Known rows, with every step that occurs
C-G: [-2.36 -0.48  0.59 -0.01 -1.28 -3.12 -0.15 -1.36 -2.76  1.36 -1.08 -0.37
 -1.40  0.23 -1.62 -1.12 -0.28 -2.36]
B-C: [-0.04 -0.22 -0.35 -2.03 -1.18 -2.84  0.26 -1.64  0.31  2.38 -0.81 -0.55
 -0.11  0.09 -1.82 -0.99 -2.95 -2.43]
J-D-B-C: [ 1.30 -1.57  0.39 -0.55 -1.18 -7.40  0.90  0.28  7.62 -0.90 -0.35  2.35
  0.27 -5.69 -0.94 -0.42  1.59 -0.88]
U-J: [-0.42  1.15  0.09 -0.21 -1.38 -0.92  0.85  0.55  0.74  0.19 -0.12  2.00
 -1.13 -2.31 -0.96 -0.38 -1.94 -0.43]
C-B: [-1.51 -1.00 -0.71 -0.70 -2.25 -5.14  0.41 -0.75 -0.70  0.35  1.63  1.15
 -1.06  0.40 -0.55 -0.78 -0.50 -0.29]
C-G-Y: [-4.27 -0.68  0.57  0.68 -1.96 -3.18 -0.26 -1.42 -3.73  2.78 -1.25 -0.79
 -2.07 -0.38 -1.14 -0.59 -1.02 -2.75]
G-C-B-D-J: [-2.42 -0.18 -0.38  0.00 -3.01 -6.97  1.36  0.11  0.28 -2.12  3.56 -0.65
 -1.27 -1.42 -1.14 -2.03 -0.05  0.96]
U-J-D-B-C-G-Y: [-0.26 -0.20  0.74  0.10 -1.64 -7.43 -0.04  0.62  4.93 -0.17 -1.42  1.76
  0.10 -7.01 -1.92 -0.05 -1.13 -1.14]
B-D: [-0.36  1.11 -0.03 -0.19 -2.36 -1.30  2.21  0.96  3.88 -0.48  1.94  0.39
 -2.55 -2.74  0.82 -1.10  1.64  0.33]
U-J-D-B: [ 1.00  0.08  0.61  0.45 -1.30 -5.21  1.10  1.74  6.74 -2.00 -0.06  3.84
 -0.37 -6.82 -0.71  0.00  0.86  0.41]
U-J-D-B-C-G: [ 0.96 -0.05  0.75 -0.37 -1.19 -7.48  0.03  0.63  5.47 -1.04 -1.32  2.03
  0.53 -6.62 -2.19 -0.40 -0.63 -0.89]
B-C-G-Y-J: [-2.92 -0.12 -0.53 -1.27 -1.68 -3.30 -0.76 -1.91 -2.01  4.49 -1.82 -1.67
 -0.59 -0.94 -2.60 -0.83 -4.00 -2.75]
C-B-D-J: [-0.51  1.73 -0.59 -0.68 -3.07 -4.22  2.37  1.16  2.68 -0.93  3.82  0.31
 -1.94 -2.74  1.15 -2.16  1.82  2.43]
J-D: [-0.56 -0.90  0.70  0.69 -0.95 -2.93  1.46  0.53  3.60 -2.00 -0.17  2.25
 -1.03 -2.75  0.48 -0.28  2.29 -0.39]
U-J-Y: [-0.42  3.03  0.88 -1.14 -1.44  1.23  0.94  0.01 -0.88 -0.62 -0.61  2.44
 -0.67 -2.88  0.44 -0.04 -1.00 -1.64]
Y-J-D-B-C: [-0.03 -0.40 -0.89 -0.42 -1.23 -3.12  1.08  1.15  7.08  0.70  0.22  3.18
 -0.34 -6.17 -0.98 -0.32  0.50  1.08]
G-C-B-D-J-U: [-2.29  1.01 -0.92 -0.52 -2.85 -6.73  0.80  0.44  0.83 -1.45  3.10 -0.18
 -1.19 -1.57 -1.18 -2.69  1.17  1.25]
E-Y-J: [-3.01 -0.93 -0.61 -0.46 -0.50  4.98  1.52  0.34 -1.13  2.71  0.55  1.84
 -2.52  1.03  1.91 -0.85  0.23  0.92]
Y-J-U: [-1.79  2.49 -2.12 -0.97 -1.08  2.48  0.35  1.09  1.82  3.28  0.06  3.04
 -1.71 -1.92 -0.48 -1.55  1.11  1.34]

Rows
[ 1.10 -1.11 -0.36 -1.83 -1.63 -6.40  0.43 -0.75  5.02  2.24  0.07  1.40
  0.01 -3.71 -2.04 -0.81 -1.02 -1.71]	D-B-C
[-0.69  4.33  0.99 -1.18 -1.44  3.60  2.92  0.27 -1.60 -0.23  1.20  1.52
 -1.51 -2.33  2.43 -1.93  2.36  0.13]	D-J-Y
[-2.72 -1.55 -0.49 -0.01 -3.00 -8.13  0.51 -0.52  0.20 -1.94  2.84 -0.55
 -1.12 -0.60 -1.81 -1.20 -0.83 -0.30]	G-C-B-D
[ 1.57  0.07  0.45 -0.47 -1.23 -6.20  0.68  1.12  6.93 -1.30 -0.62  2.89
  0.42 -6.77 -1.50 -0.17 -0.55 -0.26]	U-J-D-B-C
[-2.62 -0.48 -0.15 -0.77 -1.48 -4.34 -0.58 -1.43 -0.18  3.03 -2.10 -1.17
 -0.29 -2.31 -2.21 -0.65 -2.74 -2.37]	B-C-G-Y-J-D
[ 0.09  0.62  0.67  0.54 -1.07 -2.67  1.13  1.31  3.75 -2.17 -0.47  2.80
 -0.66 -4.42 -0.38 -0.08  0.03  0.12]	U-J-D
[-0.62 -0.54 -0.60 -0.31 -1.19 -4.36  0.43  0.69  5.77  0.97 -0.47  2.35
 -0.21 -5.96 -1.66 -0.55  0.43  0.43]	Y-J-D-B-C-G
[-3.76 -0.88  0.11  1.13 -1.97 -4.42 -0.01  0.07  1.32  2.20 -0.87  1.22
 -1.68 -4.67 -1.15 -0.26  0.47 -0.88]	C-G-Y-J-D-B
[-4.26  0.23 -1.00  0.66 -2.23  1.56  1.07  0.33 -0.24  3.63  0.42  1.59
 -2.67 -2.06  0.20  0.12 -1.55 -0.02]	G-Y-J
[ 0.09  3.23  0.19 -0.21 -2.38  0.48  3.49  1.95  4.03 -0.80  3.06  0.25
 -2.82 -4.03  1.83 -2.35  2.82  2.31]	B-D-J
[-3.26 -2.39 -0.47 -0.03 -2.37 -7.79 -0.16 -1.43 -2.30 -1.08  1.79 -0.01
 -0.53  1.13 -2.48 -0.97 -1.94 -1.21]	G-C-B
[-0.49 -1.87  0.68  0.01 -1.60 -8.68  0.17 -0.23  5.71  0.20 -1.15  1.25
 -0.04 -5.92 -1.35 -0.30  0.97 -1.77]	J-D-B-C-G-Y
[-1.27 -0.94 -0.63 -1.19 -2.04 -6.44 -0.39 -0.84  3.26  4.09 -0.68  0.60
 -0.42 -4.70 -2.68 -0.67 -1.86 -1.76]	D-B-C-G-Y-J
[-2.54 -0.65 -0.75  0.28 -2.09 -2.96  0.88  0.66  4.68  2.61 -0.08  2.10
 -1.31 -5.63 -0.40  0.24 -0.81  0.00]	G-Y-J-D-B-C
[ 0.05  4.71  0.78 -0.94 -2.44  2.13  3.60  1.51  2.70 -1.38  2.63  0.60
 -2.41 -4.55  2.95 -2.09  3.54  1.31]	B-D-J-Y
[-3.86 -0.20 -0.52  1.30 -1.97  0.15  1.31  0.95  2.10  1.86  0.15  2.23
 -2.28 -3.79  0.67  0.35 -0.10  0.44]	G-Y-J-D
